What can hang from each mark
Q_357: Q_340 Q_349
Q_770: Q_340
Q_768: Q_204 Q_243 Q_725
Q_725: Q_357
Q_349: Q_219 Q_770
Q_219: Q_349 Q_770 Q_829
Q_863: Q_725
Q_551: Q_863
Q_340: Q_357 Q_829
Q_301: Q_342
Q_829: Q_219
Q_243: Q_301
Q_204: Q_768

Known rows, with every way that one mark hangs from another
(Q_768 Q_204 Q_243 (Q_725 Q_357)): [  4  -7   5 -12   1 -14 -12   5 -12  -8   9   3  -1  14  -4  -2  16  13
   2 -14   4  35   1  -7 -21  29  19  27  -3   4   8]
(Q_829 (Q_219 Q_349 (Q_770 (Q_340 Q_357)))): [  2 -13   7  17  12   2  -6  -2  17   6   8  21   8  16  -8  -1   1   1
  -7   6  13 -25   4  -7  -4  -5 -25   4 -12  -4  -9]
(Q_357 Q_340): [  0  17   7  -5   7  -8 -20  10 -11  -3   0  12   0   9  -4   2  12   2
  -1  -8  -6  13  -4  -2 -16  13   8  11  -7  19   6]
(Q_357 (Q_349 Q_219)): [  5   6   5   5  15  -6  -4   9  -8  -5   0   7   9   5  -5   5  13  -1
  -5  -1   4   3  -4  -2  -7  11   1  11 -15  16   0]
(Q_349 (Q_219 (Q_770 Q_340) Q_829)): [ -1  -4   9  18  11   2   9   0   9  12  14  15  10  11  -2 -10   7  -2
 -11  14   6 -20   7  -6 -10   1 -16   0 -17   4  -3]
(Q_770 (Q_340 Q_357 (Q_829 (Q_219 Q_349)))): [ -3 -20  -2  11  13   1 -15   1  16   4  11  18  11  10   5  11  -5   9
  -2   0  11 -21  -2  -5 -12  -6 -24  -1 -12  -5 -13]
(Q_219 Q_349 (Q_770 (Q_340 Q_357)) Q_829): [-10  -8   3  24  12  12  -5  -5  15  17   6  25   8  13   0   0  -2   3
 -15   8   9 -30   5 -16 -11  -2 -23  -6  -8   0 -11]
(Q_349 Q_219 (Q_770 Q_340)): [ -3  -1  12   7   7  -8   2   3   4   2  13  13   4  13  -5  -7  10  -6
  -8   7  10  -5   8   0  -2   6  -6   8 -21  -1   4]
(Q_863 (Q_725 Q_357)): [-16   7   7  -7   5 -15 -16  10 -24   3  -7   6   3  19 -11  -9   1   7
   3  -7   0  30 -10   6  -6  20  22  18  -3  11  -1]
(Q_243 (Q_301 Q_342)): [-24  21   3 -14  14  -2 -15   6  -9   8  -3   8  14  13  -9  -3  13  12
  -7  -9  -3  22   1   1 -14  25   9   3 -13  12  -4]
(Q_768 Q_204 (Q_243 Q_301) (Q_725 Q_357)): [  6   1   4 -16   6 -12 -11   7  -8 -10  12   2   7  20 -11  -2  18  13
  -5 -14   3  34   6  -9 -21  30  14  18 -10   2   3]
(Q_301 Q_342): [-25  12   3  -8   9  -5 -14   5 -13   9  -5   8   5   8  -1  -1  11  11
   1 -11  -2  21  -3   2 -14  23  12  10  -6  13   1]
(Q_768 Q_204 (Q_243 (Q_301 Q_342)) Q_725): [-10   7  -2 -17  11   1 -14   4  -4   1   8  -4  10  11 -11  -2  24  21
  -9 -17   4  33   6 -10 -17  32   5  12 -11   2   1]
(Q_725 (Q_357 Q_340 Q_349)): [ 12  13  13   5   8  -3  -6  13 -11 -16  -5   4  -8  12 -10   9   9  -1
 -10  -3  -4  13  -7  -3 -13  16  16   8  -9  12   4]
(Q_863 (Q_725 (Q_357 Q_340 (Q_349 Q_770)))): [ 11   9  12  16   8   3  -2  13 -12 -14  -9  -6  -7  15 -23  -6   6  -3
 -16   3   5  16  -5   1   6  15  14   8  -9  -1   0]
(Q_768 Q_204 Q_243): [ -5   2   1 -13   5  -5 -27   5 -10   2   6   5   6  12  -8  -5  22  12
  -1  -7   8  24   4  -4 -19  20   7  26 -10  12   9]
(Q_219 (Q_770 Q_340) Q_829): [ -8   0   7  15   7   6   0   0   0  11   7  20   8  16  -1  -6   6   2
 -11  10   3 -15   7  -5 -15   3 -10   0 -10   7  -1]
(Q_829 (Q_219 (Q_349 (Q_770 (Q_340 Q_357))))): [  0 -11   7  16  11   0  -6  -2  18   4  10  18   6  14  -7  -2   1  -3
  -7   4  16 -18   6  -5   1  -4 -21   6 -16 -11  -7]
(Q_357 Q_349): [ -2  10   5   1  12  -1 -13   9 -15  -4  -8  10   5  10  -4  10  12   3
  -2  -6   1   7  -2   1 -13  14   9   9  -7  17   1]
(Q_863 (Q_725 (Q_357 Q_340))): [ -4  13  11  -4   5 -10 -15  14 -19  -5  -4   2  -3  17 -15  -8   4   4
  -2  -6  -3  26 -13   3  -5  17  18  14  -5  10   3]
(Q_349 (Q_770 (Q_340 Q_357))): [-10   2   7   3   8  -2 -16   4   5   1   5  22  -2  16  -3   4   4  -4
  -6  -1   8  -8  16  -2 -10   8  -4   3  -7  -4  -1]
(Q_357 (Q_340 Q_829) Q_349): [ 10   5  -1   8  13   8 -14  12  -9 -13  -3   4   2   2  -1  16   8   6
  -7  -3  -1  -3  -5  -3 -17  10  -1  -1  -7  14  -2]
(Q_219 (Q_770 (Q_340 Q_357 Q_829))): [ -8 -13  -1   8  11   3 -17   4   5   3   6  21   2  11   4  10  -3   3
  -4   1   7 -24  13  -4 -16   7 -14  -8   1  -2  -9]
(Q_243 Q_301): [-11  19   1 -13  12  -9 -21   8 -12   3   1  15  15  17  -7   0  11   6
  -3  -7  -3  17   4   1 -16  18   7   6 -12  18  -1]
(Q_204 (Q_768 (Q_725 Q_357))): [  3   1   9  -8   0 -17  -8   2 -17 -12   9  14  -1  19  -6   6  10   1
  14 -17  -3  25  -1  -5 -28  19  23  25   4   9   5]
(Q_219 Q_349 (Q_770 (Q_340 Q_357))): [ -9  -6   8  14  10   4 -11  -1   9  12   2  23   4  17  -5   3   0   1
 -11   1   8 -20   8 -11  -8   3 -17  -1  -6   0  -7]
(Q_863 Q_725): [-17  10   1  -8   8 -10 -23  10 -24   8  -7   9  10  16 -10  -7   7   8
   4  -8   0  22  -6   6  -4  16  11  17  -3  14   1]
(Q_219 (Q_349 (Q_770 (Q_340 Q_357))) Q_829): [ -9  -8   4  25  10   9  -4  -5  17  14   7  23   6  12   1   1  -1   0
 -15   7  12 -23   8 -13  -9  -1 -18  -5 -14  -6  -9]
(Q_551 (Q_863 (Q_725 (Q_357 Q_349)))): [ -1  16   4   3  12  -1   0  22 -28  -7 -15  -8   3  21 -17  -4   0  -1
  -7  -4   2  29 -22   2   4  17  20  18  -5  15   1]
(Q_770 (Q_340 (Q_357 Q_349))): [ -5   3   7   3  14   5 -15  10   0  -4  -1  20  -1  15  -1  18   5  -1
 -12  -4   4 -10   5  -5 -17   8  -6   0  -8   4  -4]
(Q_768 (Q_243 Q_301)): [ -6  18   3 -17  13  -7 -21   9 -10   2   8   7  13  18 -11  -3  16  11
  -4  -7   1  23   3  -3 -12  14   5  13 -15  14  -3]
(Q_829 (Q_219 (Q_770 Q_340))): [  2  -4   9   6   7  -4  -2   2   1   1  10  16   7  18  -9  -6   8  -1
  -2   9   7 -11   4   5  -8   2 -11  10 -12   2   1]
(Q_768 Q_243 Q_725): [  1   4   2 -12   8 -14 -13   6 -18  -4   9  10   5  12   2   3  13  13
   6 -19  -1  24   1  -6 -15  17   9  19  -1  10   2]
(Q_204 (Q_768 Q_243 (Q_725 (Q_357 Q_349)))): [ 19   0  10  -3   5  -4  -2   5 -12 -21  11   3  -4  21 -12   9  16   4
   4 -14   3  25  -1 -11 -21  12  19  26  -2   4   1]

Rows
[  3 -10   9  18   8   2   1  -2   8   9   8  15  10  19 -10  -7   6   2
  -5  12  12 -15  -1  -3  -1  -4 -19   7 -17  -1  -2] : (Q_829 (Q_219 Q_349 (Q_770 Q_340)))
[  1 -19  -2   9  11  -1 -11   2  14  -4  13  16   5   9   1   5  -3   0
  -3   5  14 -21  13   2  -9   0 -17  -1 -11 -14  -8] : (Q_349 (Q_770 (Q_340 Q_357 (Q_829 Q_219))))
[-11  16   4  -6   8 -11  -7  19 -30   0  -9  -2   5  22 -13 -13  -2   2
   2  -7   1  33 -20   3   1  20  23  22  -1  17   4] : (Q_551 (Q_863 (Q_725 Q_357)))
[ 27  -7  -1  22  16  10   0   7   3 -16   3   0   5   2 -10   6   9   1
 -10   7   7 -20   0   0  -8   4 -14  -1  -9   4  -6] : (Q_357 (Q_340 (Q_829 (Q_219 Q_770))) Q_349)
[ -5  13   4 -19  11   1  -9   2  -5  -4  14   2  10  17 -16   1  23  15
  -1 -20   1  33   5 -10 -19  18   7  17  -7   4  -3] : (Q_204 (Q_768 (Q_243 (Q_301 Q_342)) Q_725))
[ -8  -1   1  25   8   2  -3  -5   0  14   1  13  12   7  -1  -8   5   4
  -6   6   7  -3   2  -8  -6   6  -5   5 -12   6  -4] : (Q_219 (Q_349 Q_770) Q_829)
[  9  -1  11  15  12  -9  10   6  -2 -11   3   3  -1  10 -11  -5   9  -8
  -9   6   9   6   2   0   1  16  10  10 -16   0  -1] : (Q_725 (Q_357 (Q_349 Q_219 Q_770)))
[  3   2   6   0   5  -8 -14  10 -10 -10   3   6  -3   8   2   6   1   6
  -1  -6  -4  11  -6   0 -21  17  13   5  -3   9   0] : (Q_725 (Q_357 (Q_340 Q_829)))
[ -8  -9   2   8   6   3  -9   3  -4   5   6  16   5  14   3   3   3   6
  -3   4   5 -14  10   0 -16   7  -8  -2  -5   3  -2] : (Q_219 (Q_770 (Q_340 Q_829)))
[ 15  11   9   7  15  -1  -3  12  -3 -12   1   3   2   2 -11   6  15  -4
 -12   0   1   2  -6  -5  -8   9  -2   9 -17  17   3] : (Q_357 Q_340 (Q_349 Q_219))
[ 20   7  14 -10   1 -10  -7   7  -9 -21  19   4 -10  17 -13   3  15   3
   4 -17  -1  29  -3 -12 -22  11  18  28   0   6   6] : (Q_204 (Q_768 Q_243 (Q_725 (Q_357 Q_340))))
[  5 -10  -7   8  20  -2 -13   8   3  -7   1  10   8  -3   4  16   1   3
  -4  -4   7 -15   2  -5 -13  10 -10   0  -8   8 -13] : (Q_340 (Q_357 (Q_349 Q_219)) Q_829)
[ -3 -14   4  11   8  -3   1   3   6   1  15  10   6   8   3  -1   4  -1
  -5   9  11 -11  11   1  -6   5 -11   0 -17  -6  -1] : (Q_349 Q_219 (Q_770 (Q_340 Q_829)))
[  1   1  17  12   5   2   6   8  -2  -9   0   9  -8  21  -9   3   6  -6
 -14   8   8   2   6   1  -7  12  10   3 -15  -8   2] : (Q_725 (Q_357 (Q_349 (Q_770 Q_340))))
[  4  -4   4  15   9  -7  -5  -2   2   4   5  10  12   9  -9  -8   8   2
   1   3  12   1   0   0   4   3  -8  16 -16   0  -2] : (Q_829 (Q_219 (Q_349 Q_770)))
[ 23  -6   5  11  11   0  -1  11  -1 -21   4  -2  -1   5  -6  10   3   3
  -5   2   2   0 -11   1 -14   8   4   4 -12   4  -4] : (Q_725 (Q_357 (Q_340 (Q_829 Q_219)) Q_349))
[-12  -4   7  25   5   9   2  -3   8  15   7  17   9  15   1  -5   4   3
 -12  11  10 -13   4  -9  -6  -1 -13  -1 -18  -3  -3] : (Q_219 (Q_349 (Q_770 Q_340)) Q_829)
[  0  -2   2  17  14  -5   4  -1   0  11   8  13  14   4  -3 -13   8   0
  -4   9   4 -10   3  -5  -8   9  -8   6 -11  13  -4] : (Q_349 (Q_219 Q_770 Q_829))
[ -9 -19  -1  19  11   9 -13  -2  11  10   4  20   6  11   4   8  -5   6
  -9   4  10 -30   8 -10 -11   1 -22  -9  -3  -4 -12] : (Q_219 Q_349 (Q_770 (Q_340 Q_357 Q_829)))
[ 15   2   0  18  11  10  -9   9  -2 -14  -2   0  -1   1  -5  11   9   1
 -12   3   6  -8   5  -2  -8  11  -2  -5 -10   4  -1] : (Q_357 (Q_340 Q_829) (Q_349 Q_770))
[ 10 -14   2  20  11  10   4   6   7 -11   8   6   6  10  -4   6   5   0
  -8  11  14 -19   7   5  -5  -1 -15  -1 -19 -11  -4] : (Q_357 (Q_349 (Q_770 (Q_340 (Q_829 Q_219)))))
[  5 -13  -4  10  11  -6  -8   2  -4   0   7  10  14   7  -2  -3   4   6
   7   3   7 -11   4   5 -10   8  -7   7  -5   5  -6] : (Q_340 (Q_829 (Q_219 Q_770)))
[ -6   0  15  14   5   5   4  12  -9  -6  -5   2  -4  25 -17  -4   3  -3
 -14   8  10   8   1   3   5  11   9   4 -13 -10  -1] : (Q_863 (Q_725 (Q_357 (Q_349 (Q_770 Q_340)))))
[  2 -12   9  18   4   8   5   7   0 -11   3   7  -4  16  -1   9   0  -1
 -12   9   9  -6   6   1 -10  11   4  -5 -12 -11  -3] : (Q_725 (Q_357 (Q_349 (Q_770 (Q_340 Q_829)))))
[ -6   7   7   2   9  -5  -9  14 -23  -5 -12   2   3  18 -14  -1   3   3
  -4  -3   1  24 -12   3  -2  18  18  13  -6   8  -3] : (Q_863 (Q_725 (Q_357 Q_349)))
[  8   1  10 -13   1 -15  -9   3 -13 -13  16   7  -3  21  -9   2  13   6
  11 -18   1  32   1  -8 -23  15  21  31   2   7   3] : (Q_204 (Q_768 Q_243 (Q_725 Q_357)))
[ 10  23   8   7  12   6  -1  24 -24 -16 -13 -11  -3  17 -19  -3   2  -3
 -13  -3   0  25 -25  -3   3  14  16  14  -5  17   5] : (Q_551 (Q_863 (Q_725 (Q_357 Q_340 Q_349))))
[ 12   8  13   8  13  -3   2  16 -10 -13  -3  -7  -2  10 -20  -5   6  -3
 -13   1   3  16 -16  -1   3  13   9  11 -15   8  -1] : (Q_863 (Q_725 (Q_357 Q_340 (Q_349 Q_219))))
[  2  13   5  14  10   3   6  19 -23 -10 -13 -10   1  21 -21 -12   0  -5
 -10   2  10  23 -12   2  13  18  18  16  -6   7   2] : (Q_551 (Q_863 (Q_725 (Q_357 (Q_349 Q_770)))))
[ 14   7  12  -5   0 -12  -6   6 -11 -19  11  10  -8  16 -10   7  11  -1
   7 -18  -6  22  -4  -8 -27  15  20  22   2  10   7] : (Q_204 (Q_768 (Q_725 (Q_357 Q_340))))
[  7   2  11   5  12 -12   4  10  -7  -9   0   5   1  11  -6   2   7  -3
  -5   0   3  11  -7  -1  -8  17  12  13 -15  10  -1] : (Q_725 (Q_357 (Q_349 Q_219)))
[ 21  -6   2  22  18   9   2   7   3 -12   3  -1   3  -2  -7   6  10  -1
 -13   7   5 -19   1  -6  -7   7 -13  -4 -12   9  -5] : (Q_357 (Q_340 Q_829) (Q_349 (Q_219 Q_770)))
[  3  -3  -2 -11   5  -9 -18   4 -13  -4   9   6   5   9  -3   2  21  14
   2 -18   4  26   4  -8 -20  25   8  24  -4   7   9] : (Q_768 Q_204 Q_243 Q_725)
[-13  -8  -2  -3   9  -2 -24   6   1   3   7  22   4  11  10  16  -3   7
  -1  -6   3 -12   6  -3 -24   8  -8  -4  -2   1  -7] : (Q_770 (Q_340 Q_357 Q_829))
[  2  -4   4  24  16  17  -1   2  10   3   1  20   3  13  -3   8   3  -3
 -20   9   7 -32  12 -11 -16   2 -17 -10  -8   2 -10] : (Q_219 (Q_770 (Q_340 (Q_357 Q_349))) Q_829)
[  3   1   8 -11   5 -19  -6   7 -18  -7  11   7  -1  15   0   0   7  12
   5 -16  -2  32  -3  -6 -16  21  21  20   0   6   1] : (Q_768 Q_243 (Q_725 Q_357))
[  9   8  10 -18   6 -13  -9   5  -9 -14  18   7   6  26 -15   1  15   7
   5 -16   0  34   5 -10 -22  15  16  24  -6   4  -1] : (Q_204 (Q_768 (Q_243 Q_301) (Q_725 Q_357)))
[ -2  -2  12   7   9  -6   2   3   2   6  11  15   4  14  -6  -7  10  -4
  -7   8   6 -12   6  -2  -5   6 -10   6 -15   6   2] : (Q_349 (Q_219 (Q_770 Q_340)))
[ 13   1   6   9  10   2  -7  13  -7 -17  -2   1  -6   6  -2  14   2   5
  -8  -1  -1   5  -7  -3 -18  15  11   1  -6   9  -2] : (Q_725 (Q_357 (Q_340 Q_829) Q_349))
[ 20   8  10  18  14   2   3   8   3 -14   3   0  -2   1 -13  -1  15  -9
 -16   4   7  -4   3  -4   2   8  -4   6 -19   6   2] : (Q_357 Q_340 (Q_349 Q_219 Q_770))
[ -8  -3   2  14  11   6  -7  -1   8  10   7  26   5  14   1   0   0   0
 -11   4   4 -24  12  -9 -18   4 -14  -5  -5   3  -8] : (Q_219 (Q_770 (Q_340 Q_357)) Q_829)
[ -2  -8   4  17  15   3   2  -1  16  10  13  22   7   8  -1  -5   2  -5
 -13  10   9 -30  11 -10 -12   1 -22  -3 -12   1  -9] : (Q_349 (Q_219 (Q_770 (Q_340 Q_357)) Q_829))
[  7   1   6  15  14  -5  11   6  -1  -3   4   6   7   6  -2  -2   5  -2
 -10   8   3   2  -8  -6 -13  12   6   7 -17  11  -5] : (Q_725 (Q_357 (Q_349 (Q_219 Q_829))))
[-18  13   0 -18  12   5 -22   4  -1   7   4  -5  12  13 -16  -8  26  18
 -14  -8   8  32   5  -6 -15  28   5  14 -18   6   1] : (Q_768 Q_204 (Q_243 (Q_301 Q_342)))
[ 15  13   8  14  11   6  -7   9  -5 -14  -4   4  -4   6 -13   4  15  -4
 -13   0   4   0   5  -2  -5  12   4   4 -11   7   4] : (Q_357 Q_340 (Q_349 Q_770))
[  7   4   4 -14   4  -9 -16   3 -14  -8  16   9   3  17  -8   5  19   8
  12 -20   2  25   4  -9 -22  10  10  29   1  11   4] : (Q_204 (Q_768 Q_243 Q_725))
